What can hang from each mark:
Q600: Q309 Q925
Q309: Q378 Q543 Q600
Q925: Q600
Q726: Q281 Q309 Q495
Q281: Q106 Q543 Q726
Q378: Q309
Q543: Q309
Q106: Q281
Q495: Q106 Q543 Q726

Each row was made from one small tree. The marks that hang from a mark follow it in brackets, in the order of their numbers. Every link used is in the known rows. Write each row's tree.
In the rows, zero is written as 128.
Known rows:
Q281(Q543 Q726): 104 144 152 117 111 83 117 158 154 107 149 128 120 126 64 100 141 118 60
 131 129 131
Q600(Q309 Q925): 99 117 123 138 114 113 98 177 146 100 132 90 164 129 119 111 130 110 148
 119 141 135
Q106(Q281(Q543(Q309))): 96 131 148 122 108 114 114 154 165 102 146 136 142 113 97 105 124 141
 108 98 130 137
Q726(Q281 Q309(Q378 Q600(Q925)) Q495(Q106 Q543)): 123 103 137 109 116 155 135 144 163 133 112 86 139 144 168 123 108 118
 148 136 119 84
Q726(Q281(Q106 Q543(Q309(Q378 Q600))) Q495): 116 129 134 141 104 191 135 103 161 121 129 123 122 113 140 130 119 127
 107 118 121 100
Q378(Q309(Q600)): 96 133 105 139 109 119 100 148 157 100 126 102 152 95 79 105 135 119 149
 114 135 137
Q925(Q600(Q309)): 114 129 126 138 110 108 117 160 122 102 131 95 153 119 101 111 127 113
 122 118 146 121
Q495(Q106(Q281(Q726)) Q543(Q309(Q378))): 108 128 186 83 107 76 118 142 147 106 134 116 132 140 87 98 110 155 131
 124 124 135
Q281(Q106 Q543): 103 145 157 157 107 86 124 148 152 98 143 124 125 124 83 108 142 120 58
 120 130 123
Q106(Q281(Q543)): 86 131 153 124 110 106 118 155 167 109 144 130 127 116 97 98 132 125 74
 107 128 135
Q106(Q281(Q726(Q309))): 102 137 122 124 107 52 122 152 138 119 154 150 121 125 111 100 139 141
 101 92 138 138
Q543(Q309): 95 131 119 137 113 105 103 166 163 91 142 121 148 108 97 106 125 131 117
 104 134 131
Q726(Q281): 83 127 104 142 115 96 130 166 169 111 134 110 120 114 117 102 135 123 83
 97 139 133
Q309(Q378 Q543): 94 130 134 140 119 160 112 148 165 103 122 129 129 104 91 98 123 97 101
 127 116 98
Q281(Q106 Q543(Q309) Q726): 117 151 160 134 100 68 123 142 135 97 154 136 130 133 66 112 138 142 83
 118 134 135
Q281(Q106 Q543 Q726): 108 151 166 134 103 60 127 142 138 104 152 131 115 134 66 105 146 126 51
 128 133 134
Q106(Q281(Q726(Q309 Q495))): 98 129 109 123 114 82 121 155 148 132 164 149 125 124 140 101 127 136 97
 93 134 125
Q378(Q309(Q543 Q600(Q925))): 96 117 115 125 109 159 102 162 156 102 116 97 168 105 86 107 119 101 180
 129 129 121
Q726(Q281(Q543) Q309(Q378 Q600(Q925)) Q495(Q106)): 127 109 131 125 119 172 131 135 170 131 119 103 124 137 167 133 122 115
 126 137 118 83
Q543(Q309(Q378)): 100 132 125 138 115 140 98 142 166 93 131 122 140 107 98 111 127 122 124
 113 125 122
Q543(Q309(Q378 Q600)): 107 128 132 124 106 172 96 122 161 95 119 120 139 97 104 119 123 117 141
 126 123 118
Q726(Q281 Q309(Q378 Q543 Q600) Q495): 116 119 89 144 116 205 138 127 160 138 117 137 123 101 159 117 113 104
 126 113 114 66
Q495(Q726): 90 126 119 112 124 79 110 185 165 100 142 102 141 115 86 89 134 114 77
 127 135 143

Which tree is each row?
99 130 108 140 110 145 109 154 154 103 120 114 157 90 70 99 123 110 156
 120 127 115
Q378(Q309(Q543 Q600))
122 132 144 106 107 160 119 108 147 139 142 152 115 117 130 117 127 121
 101 126 115 102
Q106(Q281(Q543 Q726(Q309(Q378 Q600) Q495)))
110 133 165 87 95 122 114 132 146 109 143 141 131 113 85 110 126 142 118
 119 130 142
Q106(Q281(Q543(Q309(Q600)) Q726))
110 130 94 159 118 140 140 142 153 123 119 139 119 112 124 108 131 112
 114 99 121 84
Q726(Q281 Q309(Q378 Q543))
121 127 137 140 112 171 121 141 121 107 114 106 148 112 94 109 116 95
 138 132 128 90
Q925(Q600(Q309(Q378 Q543)))
115 120 116 138 124 73 150 180 163 131 138 106 136 140 146 103 113 140
 105 106 128 91
Q726(Q281 Q309 Q495(Q106 Q543))
121 117 179 78 114 134 112 138 162 102 124 111 138 115 98 107 116 140
 124 145 118 131
Q495(Q106(Q281(Q543(Q309(Q378 Q600)))) Q726)
133 115 166 88 113 131 115 141 147 126 126 99 142 150 130 119 110 116
 145 160 115 92
Q281(Q726(Q309(Q378 Q600(Q925)) Q495(Q106 Q543)))
114 112 144 103 114 165 131 138 172 120 115 94 139 123 140 115 94 136
 143 131 118 96
Q726(Q281 Q495(Q106 Q543(Q309(Q378 Q600))))
117 133 160 101 96 114 124 136 135 113 146 118 148 128 99 111 107 137
 120 131 127 120
Q281(Q106 Q726(Q495(Q543(Q309(Q600)))))
121 101 115 127 119 187 135 143 166 131 111 112 131 126 177 126 106 107
 151 131 117 69
Q726(Q281 Q309(Q378 Q543 Q600(Q925)) Q495(Q106))
94 114 145 112 108 179 93 132 167 101 113 98 137 114 118 120 129 93 130
 143 124 124
Q309(Q378 Q600(Q925))
114 130 134 124 106 183 124 117 166 111 116 119 124 106 107 124 128 124
 120 121 121 110
Q726(Q281(Q543(Q309(Q378 Q600))))
113 142 142 123 106 62 126 149 138 122 154 154 119 129 95 103 143 139 82
 103 131 129
Q106(Q281(Q543 Q726(Q309)))
108 123 132 124 101 138 144 140 151 120 133 106 145 122 136 115 107 140
 124 108 130 112
Q726(Q281(Q106) Q495(Q543(Q309(Q600))))
107 116 133 139 117 174 102 157 143 105 114 103 160 121 115 110 119 92
 163 135 122 103
Q600(Q309(Q378 Q543) Q925)
95 126 172 121 114 77 121 164 170 105 141 120 122 127 100 98 126 137 77
 116 128 132
Q495(Q106(Q281(Q543)))
121 107 161 109 114 171 113 127 167 127 127 119 132 132 164 126 115 120
 135 136 115 94
Q726(Q309(Q378 Q600(Q925)) Q495(Q106(Q281(Q543))))
116 103 111 127 119 161 125 138 169 128 118 102 126 132 184 132 118 117
 143 126 125 93
Q726(Q281 Q309(Q378 Q600(Q925)) Q495(Q106))
104 119 130 139 116 145 92 153 148 101 121 91 154 127 121 116 132 102
 154 130 132 125
Q600(Q309(Q378) Q925)
115 118 100 155 129 141 144 154 167 131 126 130 120 122 156 109 112 121
 112 110 116 66
Q726(Q281 Q309(Q378 Q543) Q495(Q106))
125 115 173 83 111 172 102 132 165 110 133 108 137 138 118 128 109 120
 135 164 117 109
Q281(Q543(Q309(Q378 Q600(Q925))) Q726(Q495(Q106)))
117 132 152 111 119 92 117 169 165 109 159 126 133 135 95 107 114 142 89
 132 126 115
Q281(Q543(Q309) Q726(Q495(Q106)))
108 139 97 177 108 53 145 147 140 115 139 131 117 126 135 115 147 139 91
 81 142 119
Q726(Q281(Q106) Q309)
